Each row was made from one walk, in order. Every step used is in the known rows, and no mark comes twice. Write each row's walk.
(in the rows, 128 means zero)
Known rows
Q > V > R > Z: [144 140 145 133  99 175 118 131  94  90 157 138  88 198  85 157 150  76
 149  98 176 110  88  89]
Q > V > R: [147 133 145 143 128 183 115 137  96 115 162 144 103 197  91 138 157  92
 141 100 182 102 100 101]
U > Q > V: [137 130 126 165 138 178 120 143 120 116 151 129 115 188  93 134 171 110
 131 100 201 116 126 111]
U > V: [130 119 109 155 120 177 113 128  80 129 125 137 127 190  86 120 171  86
 130 107 173 116 153 140]
A > T > V: [142  96 131 140 119 158 124 137 110 151 132 175 129 171 125  99 159 106
 145  89 178  98 141 159]
U > Q > V > Z: [153 120 144 171 137 181 131 170 127  96 158 140 118 186  92 147 163 120
 113  89 196 105 113 115]
A > T: [149  88 116 123 131 163 104 104  89 146 147 165 105 171 110  99 153 104
 163  74 174  93 143 140]
U > Q > R: [137 140 119 139 148 171 102 136 103 114 139 134 119 185 100 111 149  76
 119  87 176 133 125 133]
T > U: [137 132  92 129 119 175  75 136 119 123 140 172 115 196  93  91 155  95
 127  76 153  93 153 129]
Q > V: [136 124 119 137 139 178 106 147 109 110 156 154 102 186  94 129 153  98
 143 102 189  95 125 108]
A > T > U > Q: [150 108 106 151 125 168  96 108 124 156 140 152 127 188 112  85 179 122
 139  63 169 108 142 146]
R > Q > V: [143 139 106 148 142 168 128 143  95 101 133 169  85 184  71 114 167 104
 157 123 177 110 115  91]
A > T > V > R > Q: [156 118 142 154 110 153 155 126  86 141 114 184 111 185  97  94 176 108
 155 103 156 122 105 133]
T > U > V > R > Z: [141 151 117 151  76 177 106 117  91 112 125 131 120 218  83 126 177  74
 123  95 143 129 113 124]
T > U > Q > R: [142 154 102 135 144 178  83 141 129 116 137 145 125 200 101  91 158  84
 105  76 161 129 121 132]
R > Q: [134 131  93 138 131 159 118 128  82 107 117 178  87 184  66  97 159  95
 152 104 157 111 147 106]
T > V > U > Q > R > Z: [120 153 140 149 120 152 130 165 122 102 120 123 146 181 109 125 145  52
 116 118 186 154 106 107]
A > T > V > U > Q: [131  99 145 171 129 150 136 137 123 165 129 134 160 168 126 102 174 108
 140 102 196 125 135 132]
U > V > R > Q: [140 141 120 170 115 170 143 111  56 121 110 145 111 201  58 113 185  90
 139 125 149 141 119 115]
T > U > V: [137 134  92 153 116 182  91 132 104 132 125 147 135 203  90  99 179  94
 119  96 156 111 151 142]
V > A > T: [151  84 124 108 134 178 108 115 100 127 127 177 112 173 125 101 177  95
 183  88 163 102 135 129]
Q > R > Z: [138 145 109 100 121 164  97 132  87  85 140 151  91 183  93 124 124  48
 142  89 160 122 113 117]

Which walk is each row?
[149  85 125 136 128 186 126 112  85 136 109 154 134 181 123 108 201  95
 171 110 167 124 133 142] | U > V > A > T
[133 137 100 157 121 177  88 132 131 129 135 149 129 199  94 100 172 108
 113  74 162 110 153 131] | T > U > Q
[161 122 115 119 150 188  96 128 133 127 119 161 136 190 137  82 190  90
 151  79 156 137 102 138] | V > A > T > U > Q > R
[138 118 146 154 152 153 133 147 118 155 129 133 159 168 133  93 161  86
 134 106 196 140 104 133] | A > T > V > U > Q > R
[148 111 157 136  80 154 136 121  94 125 136 160 117 185 117 128 157  89
 149  84 164 114 104 140] | A > T > V > R > Z
[132 120 134 131 118 178 120 174 131 102 106 184 137 186 122 114 174  83
 139 111 161 110 144 133] | T > V > A
[166 109 116 116 141 194  96 140 140 123 136 181 118 191 131 100 193 110
 176  92 172  99 105 114] | Q > V > A > T > U
[157  96 140 146 148 187 130 130 126 126 135 145 122 179 128 123 201 116
 175 102 196 121 106 115] | U > Q > V > A > T
[157 117 116 160 137 178 105 125 138 149 154 146 124 191 118 104 187 133
 142  79 192 109 109 130] | A > T > U > Q > V
[137 125 134 160 109 180 124 116  67 133 131 129 126 202  85 128 173  83
 127 103 162 123 130 134] | U > V > R
[117 124 133 145 124 155 117 164 118 132 126 153 147 176 105 108 151  81
 130 115 183 106 145 115] | T > V > U
[147 156 101 169 107 175 126 118  81 123 105 157 118 216  64  94 196  95
 127 115 134 136 114 115] | T > U > V > R > Q
[153 104 115 137 129 184 100 119 139 139 118 164 136 192 128  89 203 113
 158  76 158 120 133 133] | V > A > T > U > Q
[128 124 126 138 148 172 108 150 109 123 155 135 119 181  94 125 152  87
 154 119 204  97 122  79] | Q > V > U
[163 122 141 164 126 182 113 115 125 151 158 137 125 203 114 113 193 127
 141  79 184 115  84 121] | A > T > U > Q > V > R
[133  96 137 141 131 150 125 140 111 161 131 157 146 165 125  95 156  97
 155 105 188 104 135 130] | A > T > V > U
[150 105  96 148 119 174  99 108  98 158 127 152 134 191 109  88 188 110
 142  88 162 109 140 156] | A > T > U > V
[162  88 148 147 119 160 137 164 118 125 138 186 130 169 122 113 150 118
 126  78 172  89 125 163] | A > T > V > Z
[160 131 123 155 142 168 143 170 105  76 136 180  87 184  66 127 158 114
 141 110 176 101 101  93] | R > Q > V > Z
[161 127 107 167 111 168 131  93  74 149 109 161 120 205  83  80 204 111
 154 103 142 132 103 132] | A > T > U > V > R > Q
[144 140 120 143 120 164 129 116  73 109 124 171  88 195  63 105 160  90
 148 101 145 118 120 101] | V > R > Q
